Known rows, with every way that one mark hangs from another
{pubori {topu bogo rano}}: [-0.57  0.98  4.19 -0.28  0.42  0.53 -0.66  1.10 -0.82 -1.26 -0.36 -0.32
  0.57  0.11 -0.30  0.14 -0.27 -0.93  0.21 -2.42 -0.69  1.33  1.56 -1.10
  0.29]
{pubori {topu bovopo}}: [-0.33  1.10  0.85 -0.52 -2.56  0.11 -0.04  0.28 -0.72 -0.32  0.46 -0.38
  0.81  1.35 -0.94  0.41 -1.72 -1.24 -0.11 -1.28 -0.31  1.56  1.15 -1.44
  1.14]
{foro {rano finopu}}: [ 0.78  0.55  2.30  0.05 -2.67  0.20 -0.21 -0.65 -1.11  0.84 -0.83 -1.02
 -0.49  0.40  0.48  0.02 -2.42 -0.84 -0.76  0.22  1.25 -2.97  0.95 -1.35
 -0.21]
{bogo vifin}: [ 0.68  0.13 -0.64  1.23 -2.22 -0.83  0.67 -0.42 -0.41 -0.51 -0.01 -1.14
 -0.63  0.91 -0.57  0.19  1.04 -1.29 -0.43  1.46  1.82 -0.30 -0.57 -0.42
  1.46]
{bogo {topu rano} {vifin bovopo}}: [ 0.51  1.19  0.76  1.59  1.20  0.01  0.11 -1.15  1.04 -1.39 -0.25 -2.31
 -1.91  0.53  0.81  0.03  3.84  0.28 -0.32  0.43  1.62 -1.62 -0.59  0.53
  0.49]
{finopu bogo}: [ 0.01  0.58 -1.48  1.00 -3.58  0.13 -0.44  0.66 -0.28 -0.08 -0.13 -2.96
  0.17  1.99  2.17  0.21 -2.49  0.39 -0.23  1.90  1.46  0.86 -0.10 -0.99
  0.42]
{bogo {topu bovopo {rano finopu foro}} vifin}: [ 0.28 -0.37 -1.95  0.38  2.65 -0.56 -0.09 -1.11  0.08  0.27  0.39  1.09
 -0.87 -1.72 -0.55 -0.67  4.80  0.04  1.09 -0.35 -0.93 -0.80 -0.04  1.19
 -1.07]
{pubori {topu bogo bovopo rano}}: [-0.94  0.80  0.58 -1.26  0.50  1.29 -0.25  1.22 -0.82 -1.23  0.12  1.64
  1.39 -0.80 -0.84  0.15 -1.84 -0.99  0.33 -2.52 -1.53  2.51  2.23 -0.57
 -0.31]
{finopu {bogo {topu rano} vifin}}: [ 0.44  0.93 -1.95  2.32  0.07 -0.54  0.15 -0.30  0.07 -0.70 -0.06 -2.57
 -1.51  0.43  3.08 -0.41  3.80  0.87  0.80  1.41  0.63 -0.37 -0.53  0.39
 -1.05]
{topu bogo bovopo rano}: [-0.86 -0.09 -3.48 -1.26  0.07  1.94 -0.04  1.17 -0.18 -1.12 -0.61  2.24
  1.43 -1.55  0.20  0.18 -2.57 -0.79  0.11 -0.48  0.75  2.29  2.70  0.03
 -0.62]
{finopu {bogo {topu bovopo {rano foro}} vifin}}: [-0.01  0.25 -4.86  2.16  0.32 -0.47 -0.30  0.25  0.11 -0.10  0.89  0.60
 -0.63 -0.69  0.75 -0.67  4.03  0.17  1.32  0.94 -1.82  1.39  0.26  1.23
 -1.52]
{rano foro {topu {bogo vifin} bovopo}}: [-0.53 -1.65 -2.40 -1.21  0.56 -0.73  0.67  0.68 -0.03  0.47  0.51  4.62
  1.31 -2.00 -2.92  0.20 -0.02 -2.79  0.31 -1.00 -1.30  1.80  0.40  0.86
  0.24]
{topu {bogo vifin} bovopo {rano finopu foro}}: [-0.33 -1.16 -1.56 -0.83  2.98  0.45 -0.12  0.21 -0.42  0.10  0.41  3.80
  0.82 -2.99 -2.86 -0.52  1.60 -0.27  0.63 -0.63 -1.82  0.60  0.41  1.21
 -0.82]
{rano {finopu {bogo {vifin bovopo}}} foro topu}: [ 0.06 -1.10  5.77  0.21  1.59 -1.23 -0.35 -0.73  0.92  1.14  0.90 -2.25
 -0.58  0.94 -1.82  0.15 -0.07  1.86 -0.51  0.75 -0.31 -1.84 -3.68  0.45
  0.53]
{bogo {vifin bovopo}}: [ 0.54  0.59  1.35  1.03 -1.92 -0.15  0.36 -0.60  0.64 -0.81  0.15 -1.77
 -0.89  1.48 -1.34  0.46  0.21 -0.33 -1.17  1.41  2.01 -0.93 -1.46 -0.19
  2.07]
{pubori topu}: [-0.02  1.33  4.63  0.44 -2.63 -0.68 -0.38  0.18 -0.86 -0.56  0.08 -2.68
 -0.08  2.18 -0.45  0.44 -0.45 -1.20 -0.25 -1.30  0.53  0.36  0.38 -1.83
  1.73]
{bogo topu vifin}: [ 0.82  0.91 -3.17  1.07 -1.46 -1.28  0.65 -1.15  0.11 -0.37 -0.14 -1.55
 -1.21  0.52  1.38 -0.11  3.75 -1.38  0.30  0.71  1.54 -0.94 -0.26 -0.09
  0.85]
{finopu {bogo {topu rano} {vifin bovopo}}}: [ 0.29  1.42 -0.58  2.08  0.75  0.22 -0.18 -0.56  1.08 -1.10  0.20 -2.89
 -1.65  0.92  2.43 -0.19  2.67  1.86 -0.01  1.63  0.66 -0.93 -1.19  0.59
 -0.43]
{sovesoz finopu}: [ 0.16  0.02  0.32 -0.02 -1.85  0.49 -0.34  0.32  0.02 -0.24 -1.14 -0.74
 -0.23  1.76  0.20  0.25 -0.82  0.45 -1.05 -0.20  2.36 -0.32  1.08 -0.94
  1.88]
{finopu {bogo vifin}}: [ 0.55  0.39 -2.26  1.83 -2.85 -0.86  0.42  0.12 -0.30 -0.13  0.38 -1.72
 -0.41  1.54  1.01 -0.03  0.03  0.04  0.02  2.33  0.78  0.38 -1.28 -0.34
  0.49]
{sovesoz {finopu {bogo topu vifin}}}: [ 0.83  0.52 -4.22  1.14 -0.87 -0.52  0.14 -0.49  0.40  0.23 -0.48 -0.83
 -1.15  1.33  2.77 -0.51  2.94  1.44  0.18  0.88  0.13 -0.44 -0.14  0.07
  0.58]

Rows
[-0.14 -0.60  2.10 -1.19  0.89  0.11  0.75 -0.11  1.04 -0.52 -0.14  0.62
  0.28 -0.25 -1.50  0.66 -1.32 -0.93 -1.03 -0.23  0.80 -0.45 -1.04  0.39
  1.33]
{rano {topu {bogo {vifin bovopo}}}}
[ 0.20 -0.67  3.27 -2.34 -0.06  0.32  0.22 -0.16 -0.65  1.17 -1.21  1.19
  0.68 -1.31  0.18  0.27 -4.11 -1.24 -0.48 -1.59  0.23 -2.43  1.22 -0.98
 -1.07]
{foro {rano finopu {topu bogo}}}
[ 0.72 -0.07  5.51  0.10 -0.08 -0.31  0.46 -1.09  0.18  1.25 -0.05 -1.59
 -0.90  0.59  0.00  0.18 -2.85  1.08 -1.16  0.68 -0.33 -3.69 -1.92 -0.34
 -0.77]
{foro {rano {finopu {bogo {vifin bovopo}}} topu}}
[-0.85 -0.87 -0.84 -1.57  2.18  1.37 -0.99  0.72 -0.39  0.09 -0.01  2.84
  1.35 -2.33 -1.68 -0.25 -1.12  0.11  0.49 -0.86 -1.02  1.21  1.42  0.53
 -0.91]
{topu bogo bovopo {rano finopu foro}}
[ 0.51  0.32 -7.41  0.03 -0.53  0.20  0.50 -0.48  0.53  0.34 -0.12  1.48
 -0.22  0.27  2.35 -0.56  1.48  1.10  0.27  0.83 -0.82  0.52  0.49  0.48
  0.08]
{sovesoz {finopu {bogo {topu bovopo} vifin}}}
[-0.48 -0.52 -2.22 -2.03 -1.89  1.12  0.63  0.95 -0.58  0.53 -0.72  3.82
  1.54 -1.78 -0.18  0.54 -5.30 -2.69 -0.30 -1.52 -0.20  0.33  2.97 -0.54
 -1.30]
{foro {rano {topu bogo bovopo}}}
[ 0.10 -0.13  2.94 -0.91  3.24  1.14  0.03 -0.61  0.55 -0.92 -0.38 -0.15
 -0.24 -1.28 -1.30 -0.02  0.00  1.16 -0.66  0.35  0.30 -1.52 -1.11  0.56
  0.39]
{topu {bogo {vifin bovopo}} {rano finopu}}
[ 0.25 -0.64  2.83  2.01  1.25 -0.91 -0.71 -0.10 -0.51  0.43  0.66 -1.33
 -0.96  0.07 -0.65 -0.58  2.60  1.85  0.41  1.41 -0.78 -0.64 -2.01  0.51
 -0.80]
{topu {rano {finopu {bogo vifin}} foro}}
[ 0.23  0.93  0.34  2.94  0.57 -0.40 -1.03 -0.10  0.84 -0.51  0.83 -1.85
 -1.71  0.84  0.61 -0.37  4.30  1.35  0.25  1.28 -0.85 -0.37 -1.50  0.89
 -0.43]
{finopu {bogo {topu {rano foro}} {vifin bovopo}}}
[ 0.61  1.53 -2.51  1.42 -1.48 -0.28 -0.03 -0.83  1.13 -0.33  0.43 -3.07
 -1.26  1.48  2.21  0.03  1.75  1.10 -0.18  2.19  0.31 -0.73 -1.75  0.02
  0.64]
{finopu {bogo topu {vifin bovopo}}}
[ 0.25  0.25 -5.14  0.81  1.40  0.96  0.35  0.01  0.41 -0.43 -0.40  1.14
 -0.72 -0.15  2.34 -0.66  2.57  1.99  0.54  0.19 -0.56  0.50  0.88  0.92
 -1.07]
{sovesoz {finopu {bogo {topu bovopo rano} vifin}}}
[ 0.07 -1.18 -0.19 -1.49  1.01 -0.61  1.15 -0.73  0.26  1.09  0.29  0.07
  0.74 -0.32  0.44  0.15 -2.39  0.70  0.13  0.94  0.38 -0.56 -1.64  0.44
 -0.69]
{rano {finopu {bogo vifin}} {topu bovopo}}
[-0.16  1.14 -6.92 -0.20 -2.78  0.54 -0.17  0.04  0.35  0.11  0.13 -1.00
  0.52  0.53  3.73 -0.05 -1.16  0.09  0.59  1.18  0.44  1.50  1.21 -0.19
 -0.78]
{finopu {bogo {topu bovopo}}}
[-0.17  1.09  4.86  0.42  1.89  0.38 -0.14  0.26  0.02 -1.66  0.35  0.09
 -0.28  0.21 -2.21  0.14  1.00 -0.26 -0.52 -1.60 -1.75  0.32 -0.29 -0.16
  1.25]
{pubori {topu {bogo {vifin bovopo}} rano}}
[ 0.30  0.90 -3.24  0.37 -1.58  0.39 -0.67  0.01  0.57  0.27 -0.87 -1.91
 -0.59  1.82  3.67 -0.21  0.39  1.66 -0.04  0.45  0.98 -0.07  0.87 -0.56
  0.24]
{sovesoz {finopu {bogo topu}}}
[-0.56  0.91 -1.54 -1.93 -1.31  0.79 -0.10  0.86 -0.64 -0.43  0.28  2.04
  1.82 -0.31 -0.92  0.35 -2.90 -1.59  0.14 -1.93 -1.77  2.72  1.96 -1.03
  0.79]
{pubori {topu bogo bovopo}}
[-0.56  0.07 -3.62  0.96  0.73  1.17 -1.35  0.93  0.46  0.12 -0.28  1.05
 -0.31  0.32  1.51 -0.60  1.75  1.82  0.70 -0.63 -1.12  1.51  1.94  0.50
 -1.33]
{sovesoz {finopu {bogo {topu bovopo {rano foro}}}}}
[-0.06 -1.14 -0.05 -1.04  0.63 -0.90  1.12  0.21  0.07 -0.20 -0.36  1.52
  0.51 -0.79 -0.87  0.43 -0.27 -1.98 -0.18 -0.42  0.93  0.04 -0.38  0.16
  0.70]
{rano {topu {bogo vifin}}}
[ 0.63 -0.22 -1.91  1.16 -1.47 -0.15  0.23  0.19  0.00  0.06 -0.21 -0.31
 -0.53  1.81  0.93 -0.20  0.62  1.41 -0.58  1.57  0.57 -0.02 -0.74 -0.24
  1.17]
{sovesoz {finopu {bogo vifin}}}
[-0.58  1.04  2.91  0.17 -0.24  0.61 -0.17  0.60 -0.78 -1.12  0.12 -0.42
  0.39  0.86 -0.71  0.28 -0.80 -0.63  0.20 -1.75 -0.01  1.48  1.53 -0.72
  0.05]
{pubori {topu bovopo rano}}
[ 0.62 -0.81  0.54 -0.77 -0.49 -0.39  1.14 -0.60 -0.68  1.67  0.03  1.20
  0.24 -0.75  0.25  0.03 -3.26 -0.29 -0.08  0.50 -1.15 -2.02 -0.23 -0.08
 -2.00]
{foro {rano {finopu {bogo vifin}} {topu bovopo}}}
[ 0.33 -1.14  3.47 -0.48  1.06 -1.35  0.76 -0.87  0.10  0.97  0.07 -2.07
 -0.26  0.64  0.87  0.13 -0.89  0.97 -0.06  0.95  1.04 -1.76 -2.62 -0.02
 -0.07]
{rano {finopu {bogo vifin}} topu}
[-0.17 -1.75  0.70 -0.42  1.12 -1.20  0.32 -0.35  0.01  1.64  0.93  0.85
  0.62 -0.64 -1.31 -0.12 -0.33  0.41  0.34  0.43 -1.29  0.00 -1.77  0.77
 -0.54]
{rano {finopu {bogo vifin}} foro {topu bovopo}}
[-0.36 -1.13  5.11 -0.26  0.32 -1.03 -0.87  0.10  0.08  1.53  0.33 -2.20
  0.12  0.82  0.16  0.17 -1.26  1.16  0.05  0.15  0.59 -0.68 -1.59 -0.33
 -0.20]
{rano {finopu bogo} foro topu}
[-0.74 -0.28 -0.27  1.07 -0.84  0.58 -0.78  1.07 -0.37 -0.45  0.18  0.78
  0.30 -0.22 -1.68  0.10  0.30 -0.71  0.10 -0.22  0.71  1.61  1.46  0.13
 -0.25]
{topu bovopo {rano foro}}
[-0.15 -1.71 -1.29 -3.38  2.55 -0.11  1.38 -0.63  0.20  0.65 -0.18  3.16
  1.48 -2.58 -1.27  0.17 -1.76 -1.01  0.14 -0.95 -0.15 -0.23 -0.26  0.70
 -0.14]
{rano finopu {topu {bogo vifin} bovopo}}
[-0.66  0.49  2.82 -2.51  2.49  1.29 -0.36  0.27 -0.65 -0.42 -0.03  1.40
  1.42 -1.36 -0.82 -0.06 -2.17  0.20  0.43 -2.56 -1.73  1.11  1.63 -0.53
 -0.42]
{pubori {topu bogo bovopo {rano finopu}}}
[-0.16 -0.42  5.09  0.94  1.03 -0.15 -1.23  0.03 -0.43  0.11 -0.09 -1.57
 -0.61  0.28 -1.09 -0.19  1.28  0.93 -0.01 -0.19  1.41 -0.94 -0.24 -0.17
 -0.06]
{topu {rano finopu foro}}
[-0.80 -1.28  1.71 -0.89 -0.07 -0.59 -0.51  1.20  0.04  0.37 -0.17  1.08
  0.92 -0.56 -1.39  0.50 -1.06 -1.83  0.02 -1.30  0.40  1.15  0.59 -0.13
  0.54]
{rano foro {topu bogo}}
[-0.26 -2.17 -0.48 -2.62  2.70 -0.73  0.50 -0.21  0.02  1.17  0.45  4.14
  1.40 -2.58 -2.92  0.03 -0.19 -1.30  0.32 -1.20 -1.51  0.32 -0.50  0.96
  0.01]
{rano finopu foro {topu {bogo vifin} bovopo}}
